What can hang from each mark:
z655: z67 z691
z990: z283 z872
z85: z661 z691
z696: z574 z655
z283: z67 z990
z67: z655
z691: z85 z655
z872: z784 z990
z784: z85 z662
z662: z67

In the rows, zero is written as 128.
Known rows, with every way that one mark hangs from another:
z872(z990(z283(z67))): [ 72 118  99 145 124  88 133 153 108 140 120 150 126 116  91 134 154 113
  97 163 124 120 159 131 141 143]
z283(z67(z655(z691(z85))) z990(z872(z784))): [156 129  53 127 108 155 134 135 112 141 172 125  67 124 132 105 114 131
  69 132 192 123 139 117 101 177]
z872(z784(z85 z662) z990(z283)): [121 147 117 136 139  28 124 147  90 130 150  76 114 141 100 168 130 161
 136 164 132 138 127 137 134 191]
z784(z85(z691(z655))): [166 134 111  94 160 106 133 125 145 143 106  98 144 143 118 117  91 128
 123 102 142 145 132  97 152 119]
z696(z574 z655(z691)): [ 87 104 120 136 128 156 154 108 138 150  82 146 175 136  95 165 102 129
 111 105 121 154 158 168 180 143]
z872(z784(z85) z990(z283)): [137 148 115 157 114  45 121 148  97 103 157  90 121 128  94 177 123 148
 127 162 107 132 140 125 130 176]
z696(z574 z655): [ 95 111 116 129 154 141 169 135 135 150  80 141 174 132  95 157  92 137
  85 108  86 168 174 164 178 136]
z655(z691): [120 116 125 139  76 136 142 110 156 114 119 139 152 116 114 138 111 113
 109 116 105 144 140 127 156 122]
z784(z85): [159 145 120 109 115 107 149 137 158 132 119 114 147 130 117 123  91 141
  89 124  81 155 145 116 139 128]
z784(z85(z661) z662(z67)): [129 146 114  85 143  79 154 154 142 130  90 111 122 128 100 120 109 129
  74 118 106 165 109 112 126 146]
z990(z283 z872(z784)): [127 128  99 177 121  71 154 164 129  72 144 122 134  93 109 154 142 145
  78 143 122 161 140 121 138 138]
z990(z872): [137 122 101 140 116 125 170 142 148 106 115 127 149 105 115 112 106 121
  63 122  87 174 144 126 150 123]
z784(z85(z661 z691) z662(z67)): [126 129 116  80 135  70 150 149 131 135  80 104 133 126  94 131 128 115
 100 117 148 165 106  92 148 129]
z696(z655): [110 123 113 131 145 138 159 130 132 116 102 122 153 126 114 131  91 123
  80 111  90 146 166 147 165 120]
z696(z574 z655(z67 z691(z85(z661)))): [ 91 121  83 144 114 193 123  97 157 133  76 148 175 161  78 153 103 100
 158 100 118 127 139 152 145 125]
z655(z67 z691(z85(z661))): [123 135  88 147  59 173 112  97 176  97 113 141 150 138  93 131 112  88
 157 111 105 113 121 112 127 103]
z662(z67(z655(z691(z85)))): [148 139  99 116 107 186 123 105 163 117 115 145  74 102 115 117 104  92
  91  95 135 120 145 109  87 126]
z85(z691): [124 105 121 121  96 113 149 133 144 120 110 128 159 107 108 140 116 114
 108 116 113 154 152 104 178  97]
z67(z655): [139 115  94 110 113 150 151 118 152 103 131 132 136 100 126 121  94 110
  83  97  91 171 156 121 134 121]
z872(z784(z85(z691(z655(z67))) z662) z990): [134 130 114 111 139  87 105 114  76 144 126  69 125 156 102 151 115 113
 188 136 176 112 119 119 134 168]
z655(z67 z691): [108 119 120 149  53 172 125 106 158 107 111 150 161 116 111 136 133  86
 137 120 113 125 135 128 132 114]
z872(z784(z85) z990(z283(z67(z655(z691))))): [114 130  90 138 104  82 104 122  92 128 162 116  98 117 101 162 149 116
 137 150 201 111 129 118  96 185]
z662(z67(z655)): [128 124 104 110 117 155 152 134 144  98 108 147 100  78 117 121 108  93
  55  96 101 159 156 113 106 125]

Rows:
[154 145 128 135  93  74 137 133  96 113 157  79 125 128  97 170  85 137
 122 150  79 133 145 127 135 171] | z872(z784(z85) z990)
[100 128 141 134 114  78 146 150  75 120 127 102  85 102  92 166 119 119
  95 146 103 126 148 140 133 177] | z872(z784(z662(z67)) z990)
[143 143  70 125 136 171 117 113 169 104 106 130 139 152 101 103  81 100
 138  95  90 118 136 111 118 104] | z691(z85(z661) z655(z67))
[110 124  99 130 126   4 119 140  83 108 140  68 140 141  80 184 142 142
 170 154 170 153 101 109 168 171] | z872(z784(z85(z661 z691) z662) z990(z283))
[153 130  85 118 100 184 121  88 172 118 137 135 109 121 124 116  89 109
 120  93 127 130 145 119 116 124] | z67(z655(z691(z85)))
[131 138 107 149  69 190 110 100 173 126 116 145 133 134 111 122 118  99
 146 118 111  99 141 119 113 106] | z655(z67 z691(z85))
[152 128  91 144 101 102 164 167 101  98 162 104 116 117 125 132 101 152
  53 144 103 171 143 133 153 175] | z283(z990(z872(z784)))
[133 136 135  82 145  85 145 152 128 161  83 108 115 120 110 124 134 125
  89 126 153 151 124  96 138 129] | z784(z85(z691) z662(z67))
[ 90 122 116 156 125  45 131 144  87 112 150  98 119 121  96 171 138 149
 131 159 123 137 142 146 155 177] | z872(z784(z662) z990(z283))
[107 110  72 161 114 109 136 140 123 101 149 150 111  85 117 140 168 110
  86 132 214 141 129 114 103 152] | z990(z283(z67(z655(z691))) z872(z784))
[122 120 109 117  92 170 137 113 145 101 110 150 103  82 117 129 118  85
  80  93 137 146 137 117 105 132] | z662(z67(z655(z691)))
[165 135  44  99 128  92 159 168 101 114 164 101 108 125 120 107 103 136
  45 132 162 180 116 106 111 192] | z283(z67(z655) z990(z872(z784(z85(z661)))))
[117 104  84 123 111 142 128 113 143  92  93 129 176 131  97 124 116  71
 153  95 136 143 125  97 156  95] | z85(z661 z691(z655(z67)))
[147 124  66 115  91 169 124  86 173  94 136 128 125 124 109 124  83  99
 130  86 119 145 125 112 126 120] | z67(z655(z691(z85(z661))))
[108 138  90 142 113  24 127 162  90 112 146 112 128 130  76 170 142 130
 119 168 137 126 127 110 130 168] | z872(z784(z85(z661)) z990(z283(z67)))
[113 123  31 137 137 140 123 123 162 107 124 154 110 117 104  99 148  99
  98 114 197 143 113 103 104 127] | z990(z283(z67(z655(z691(z85(z661))))) z872)
[ 96 121  84 150 146  95 157 171 143 128 107 161 137 105 109 104 163 124
  52 150 146 149 146 116 133 122] | z990(z283(z67) z872)
[ 93 120  96 151 157  51 161 182 114 136 128 136 119 108 112 128 173 151
  66 161 178 147 135 124 135 152] | z990(z283(z67) z872(z784(z662)))
[131 133 105 125 133  87 168 185  86 123 135 101  74 111 121 122 124 152
  31 146 132 166 132 134 132 193] | z283(z990(z872(z784(z662(z67)))))
[137 134 126  99 119  44 148 159 109 115 108  89 121 115  93 164 128 128
 110 125 158 156 107  85 143 141] | z872(z784(z85(z661 z691) z662(z67)))
[139 131  92 132  84 142 127 102 171 106 124 131 141 135  98 133  92 117
 132 106  96 132 125 114 152 114] | z655(z691(z85(z661)))
[158 141  74 115 161 137 138 118 168 112 116 121 131 150 105 107  62 126
 115  91  81 135 138 111 142 113] | z691(z85(z661) z655)
[123 130  80  93 126 157 125 102 158 118 109 132  84 120 108 112 107  98
 109  88 153 141 112 113 105 142] | z784(z662(z67(z655(z691(z85(z661))))))
[ 96 128 103 147 117 206 120  98 155 158  78 152 156 156  92 149 109 113
 148 109 124 109 161 157 134 126] | z696(z574 z655(z67 z691(z85)))
[103 135 110 160 159  58 156 183 112  98 117 122  92  89 107 144 166 141
  56 144 152 159 127 123 117 160] | z990(z283 z872(z784(z662(z67))))
